Every row comes from one small tree of marks. The marks that hang from a mark follow it in brackets, in the order of their numbers. Every link used is in the known rows. Which tree was each row made from?
Known rows
Z_424[Z_544[Z_677[Z_18]] Z_729]: [-3.07  0.85  0.89  2.59  0.79 -4.45 -4.09 -2.22 -1.68 -1.04  1.17  1.62
 -2.54  0.02 -0.30  3.26  0.06  2.21  2.62 -2.33]
Z_530[Z_318 Z_677[Z_18 Z_544 Z_811]]: [ 1.59 -3.92  2.63 -0.26  3.89 -0.26 -2.53  1.25 -1.50 -2.20 -1.54 -0.29
 -0.23  2.49 -0.16 -1.70  1.19 -3.88 -1.03 -0.42]
Z_544[Z_677]: [ 1.66 -0.94  0.47  1.12 -1.87 -3.19 -4.59 -1.23  0.20  1.79 -2.20  1.62
  0.86  0.02 -2.02  1.94  1.21  1.60  1.07 -0.15]
Z_530[Z_677[Z_18 Z_544 Z_729]]: [-1.05 -0.52  0.15  1.09  0.65  2.40 -5.64  0.47 -0.10  1.47  0.31  1.05
  0.71  2.67 -1.24 -2.81  1.15 -2.44 -0.14 -0.28]
Z_318[Z_937[Z_677[Z_18 Z_544 Z_729[Z_424] Z_811]]]: [ 0.52  0.86 -2.87 -0.18  1.34  5.27  4.99  1.17  0.95 -0.24  1.24  2.53
  1.50 -0.28 -0.88 -0.01 -2.50 -0.96 -0.62 -1.06]
Z_544[Z_677[Z_18 Z_729[Z_318[Z_937]] Z_811]]: [ 1.40 -0.29 -0.50  0.72  1.08  0.49 -0.92 -2.69  2.46 -0.62  0.15  0.35
  1.88  1.70 -1.03 -4.17 -0.62  2.23  0.22  0.25]
Z_677[Z_18 Z_544 Z_729[Z_318[Z_937]]]: [-1.70  1.25 -1.51 -1.88  1.47  2.86  5.39 -0.82  0.94  0.22  2.46 -2.44
  0.40  0.87  1.07 -4.01  0.50  0.65  0.50  0.89]
Z_424[Z_544[Z_677] Z_729]: [-2.71 -0.14  0.89  2.74 -0.09 -5.70 -5.92 -2.03 -2.52 -0.18 -0.23  1.72
 -2.22 -0.79  0.17  4.99  1.27  3.65  2.68 -2.41]
Z_530[Z_318[Z_937] Z_677[Z_18]]: [ 1.89 -1.94  4.38 -1.38 -1.07 -1.77 -0.93  3.28 -3.58 -3.93 -3.46 -3.86
 -1.42 -0.29 -0.27 -1.11  0.56 -1.47  0.61  3.56]
Z_677[Z_18 Z_811]: [ 2.56 -1.57  1.48  1.31  0.60 -2.33 -0.25 -0.83  5.16  0.49  0.71  1.42
  1.73  0.39 -2.02 -0.13  0.31 -4.38 -2.47  0.48]
Z_318[Z_937[Z_677[Z_18 Z_729 Z_811]]]: [ 1.85  0.88 -1.73 -1.14  0.35  1.14 -1.68  1.54  1.80  0.19 -0.39  2.13
  1.84 -0.42 -1.88 -0.72 -0.79 -1.08 -0.77  0.77]
Z_677[Z_729]: [ 0.84  0.16  0.31  0.62 -2.11 -1.34 -5.01  0.46  2.24  4.03 -0.40  0.60
  1.21 -1.97 -0.67 -0.03  2.37 -0.54 -0.73  0.85]
Z_530[Z_318]: [ 1.99 -1.55  2.43 -1.60 -0.72 -4.07 -0.91  1.82 -1.18  0.87 -2.37 -1.77
 -0.95 -2.90  0.92  1.80  2.72 -1.47 -0.31  1.65]
Z_530[Z_318[Z_937[Z_677]]]: [ 2.24 -0.14  0.14 -3.95 -0.61 -2.30  0.36  3.65 -4.18 -0.86 -3.78 -1.67
 -1.01 -2.99  0.58  2.69  1.13  0.69  0.86  1.90]
Z_424[Z_729[Z_318]]: [-3.66  0.13  0.68 -0.73 -1.72 -4.24 -0.68 -1.41  2.50  1.41  0.20 -3.88
 -1.91 -1.02  2.40  1.87  1.92  3.29  0.26  0.63]
Z_677[Z_18 Z_544]: [-0.28 -0.23 -0.49 -0.45  1.26  0.37  3.60 -0.38  1.64  0.92  1.53  0.47
  0.39  0.85 -0.96  0.08  0.86 -2.94  0.07 -0.21]
Z_729[Z_318[Z_937[Z_677]] Z_424]: [-0.74  2.51 -1.84 -1.51 -4.44  1.10  6.53  0.19 -0.51 -0.07  0.12 -1.90
 -0.38 -1.17  1.34  2.87 -2.32  2.07 -0.24  0.88]
Z_677[Z_18 Z_544 Z_729]: [-0.88  0.66 -1.33  0.13  1.86  2.72  0.51 -0.20  2.17  2.58  2.43  1.35
  0.89 -0.01 -0.71 -2.54  1.28 -2.28 -0.23 -0.66]

Write each row's tree
[ 0.07  1.59  0.72  2.63 -0.10  1.66  5.78 -2.00  1.93 -1.64  4.03  0.29
  0.38 -0.55  1.09 -1.35 -2.51 -1.70 -1.86 -0.08] => Z_677[Z_18 Z_729[Z_318[Z_937] Z_424[Z_544]] Z_811]
[-0.60  2.11 -0.54  1.46 -2.32  3.52  3.96 -1.97  0.89 -0.13  1.21 -0.99
  0.51 -0.18 -0.06 -2.96 -2.59  3.28  1.09  0.60] => Z_544[Z_677[Z_18 Z_729[Z_318[Z_937] Z_424]]]
[ 0.09 -1.37 -0.86  1.13  0.81  3.52  7.50 -1.26  2.06  0.39  2.05 -0.80
  1.49 -0.28  1.78 -1.14 -0.55  0.84 -1.56 -0.50] => Z_677[Z_544 Z_729[Z_318[Z_937] Z_424] Z_811]
[-0.74  1.22 -1.35  1.98 -2.77  1.56 -0.98 -2.59  1.04  2.91  0.45  0.54
  0.70 -0.29  0.42 -0.79 -0.54  3.68  0.37 -0.91] => Z_544[Z_677[Z_729[Z_318 Z_424]]]
[ 0.75  0.25 -0.26  2.38 -0.43  3.13  3.51 -2.63  2.78 -0.82  1.27  0.40
  1.43  0.64 -0.57 -3.27 -2.76  2.08 -0.49 -0.38] => Z_544[Z_677[Z_18 Z_729[Z_318[Z_937] Z_424] Z_811]]
[-0.59  2.89 -1.98 -3.36 -1.53 -0.72  2.62  0.03 -0.11 -0.48  0.06 -2.14
 -0.06  0.64  0.46  0.20 -0.95  1.05  0.31  1.45] => Z_729[Z_318[Z_937[Z_677[Z_18]]]]
[-4.44  0.76 -2.39 -3.15  0.33 -1.24  2.49 -0.07 -1.03 -0.34 -0.18 -3.05
 -2.05  0.09  2.60  2.59  0.63  5.26  1.86 -0.38] => Z_424[Z_729[Z_318[Z_937[Z_677[Z_544]]]]]
[-1.39  3.84 -3.37  1.13  0.91  2.52 -0.97 -1.86  1.63  1.65  3.99  4.24
  0.22  1.13  0.69  0.27 -2.76 -1.95 -1.91 -3.23] => Z_937[Z_677[Z_18 Z_729[Z_318 Z_424[Z_544]] Z_811]]
[ 2.67 -2.92  4.51 -1.31 -2.09 -3.37 -3.40  3.71 -4.85 -2.88 -5.12 -3.77
 -1.21 -1.19  0.33  0.80  1.93 -0.24  0.55  3.38] => Z_530[Z_318[Z_937] Z_677]
[ 0.58  0.05 -2.42 -2.81 -0.21 -0.12  1.70  2.02 -2.55  0.07 -1.62  0.55
  0.59 -0.47 -0.68  3.30  0.39  1.00  1.29  0.09] => Z_318[Z_937[Z_677[Z_544]]]
[ 0.68 -1.49 -0.92  1.29  3.96  2.43  0.26 -0.99  4.25  1.98  2.40  2.66
  2.14  1.12 -1.15 -3.07  1.08 -3.54 -1.72 -1.38] => Z_677[Z_18 Z_544 Z_729 Z_811]
[-2.21  3.02 -4.48 -0.30  0.49  6.21  1.92  0.71  0.75  3.13  2.63  3.78
  0.57 -0.12 -0.44  0.07 -1.89 -1.27 -0.42 -2.78] => Z_937[Z_677[Z_18 Z_544 Z_729[Z_424]]]
[ 3.00 -2.94  4.11  0.09  1.19  0.25 -4.36  2.79 -1.44 -3.10 -2.81 -1.63
  0.15  0.05 -0.41 -4.05  0.71 -2.21 -0.90  2.57] => Z_530[Z_318[Z_937] Z_677[Z_18 Z_729 Z_811]]
[-0.60 -1.37  1.62 -0.72  2.42  2.41 -4.42  2.11 -3.05 -0.05 -1.05 -0.63
 -0.93  1.12  0.77 -3.54  1.97 -2.24  0.26 -0.02] => Z_530[Z_318 Z_677[Z_18 Z_544 Z_729]]
[-1.51  2.66 -0.09  2.69 -1.74 -0.49  3.68 -3.81 -1.16 -0.59  3.16  0.77
 -1.23  0.79  1.01  2.05 -2.54  0.69  0.61 -2.07] => Z_729[Z_318 Z_424[Z_544[Z_677[Z_18]]]]
[ 0.70 -3.26  2.30 -1.13  1.28 -1.48 -4.09  2.28 -4.51 -0.78 -3.29 -1.46
 -1.34  0.77  0.76  0.65  2.88 -1.33  0.56  0.33] => Z_530[Z_318 Z_677[Z_544]]
[-3.61  1.24 -1.30 -2.80 -1.64 -2.77  0.38  0.35 -0.24 -0.27 -0.84 -3.57
 -1.98 -0.94  2.04  2.75  0.44  5.02  1.32  0.79] => Z_424[Z_729[Z_318[Z_937[Z_677]]]]
[ 2.52 -3.36  3.84  0.43  1.45 -2.27 -5.16  1.54 -0.23 -1.95 -2.50 -0.63
 -0.35  1.24 -0.73 -1.46  1.09 -4.11 -1.63  1.10] => Z_530[Z_318 Z_677[Z_18 Z_811]]
[ 0.90 -0.31 -2.59 -0.01  0.56  3.71  3.12  1.51 -0.19  0.75 -0.07  2.56
  1.68 -1.11 -0.67  1.69 -1.42  0.48 -0.47 -1.30] => Z_318[Z_937[Z_677[Z_544 Z_729[Z_424] Z_811]]]
[ 0.12 -2.19  2.34 -1.12  2.21  0.08 -1.95  1.85 -3.45 -1.55 -1.73 -1.23
 -1.32  1.78  0.21 -1.35  1.54 -3.01  0.27  0.41] => Z_530[Z_318 Z_677[Z_18 Z_544]]
[ 1.89  0.27 -1.43  0.36 -1.78  2.06  0.56  1.81  1.04  0.92 -0.75  2.20
  1.63 -2.24 -0.94  1.93 -1.52  0.23 -1.13  0.22] => Z_318[Z_937[Z_677[Z_729[Z_424] Z_811]]]
[-3.48  1.06  1.70  0.01 -0.96 -6.04  0.97 -1.26 -2.44 -2.17  0.88 -3.50
 -3.24 -1.42  2.85  4.21  1.14  3.52  1.84  0.45] => Z_424[Z_544 Z_729[Z_318[Z_937]]]
[ 0.47  0.85 -0.71  1.62 -0.42  0.51 -4.86 -1.37  1.78  2.23 -0.05  2.29
  1.23  0.23 -2.42 -2.61  0.32  1.15  0.90 -0.47] => Z_544[Z_677[Z_18 Z_729]]
[ 1.40  0.71 -2.25 -0.75  0.97 -0.79 -3.19  0.13  3.33  1.60  0.29  3.80
  1.42  1.11 -2.17  1.27 -0.84 -3.20 -1.81 -1.31] => Z_937[Z_677[Z_18 Z_811]]
[ 0.57  0.91  0.85  2.59 -0.92 -0.49  7.05 -3.30 -1.27 -3.69  2.15  0.11
 -0.38  0.81  0.51  1.52 -3.43  1.13  0.44 -0.85] => Z_729[Z_318[Z_937] Z_424[Z_544[Z_677[Z_18 Z_811]]]]
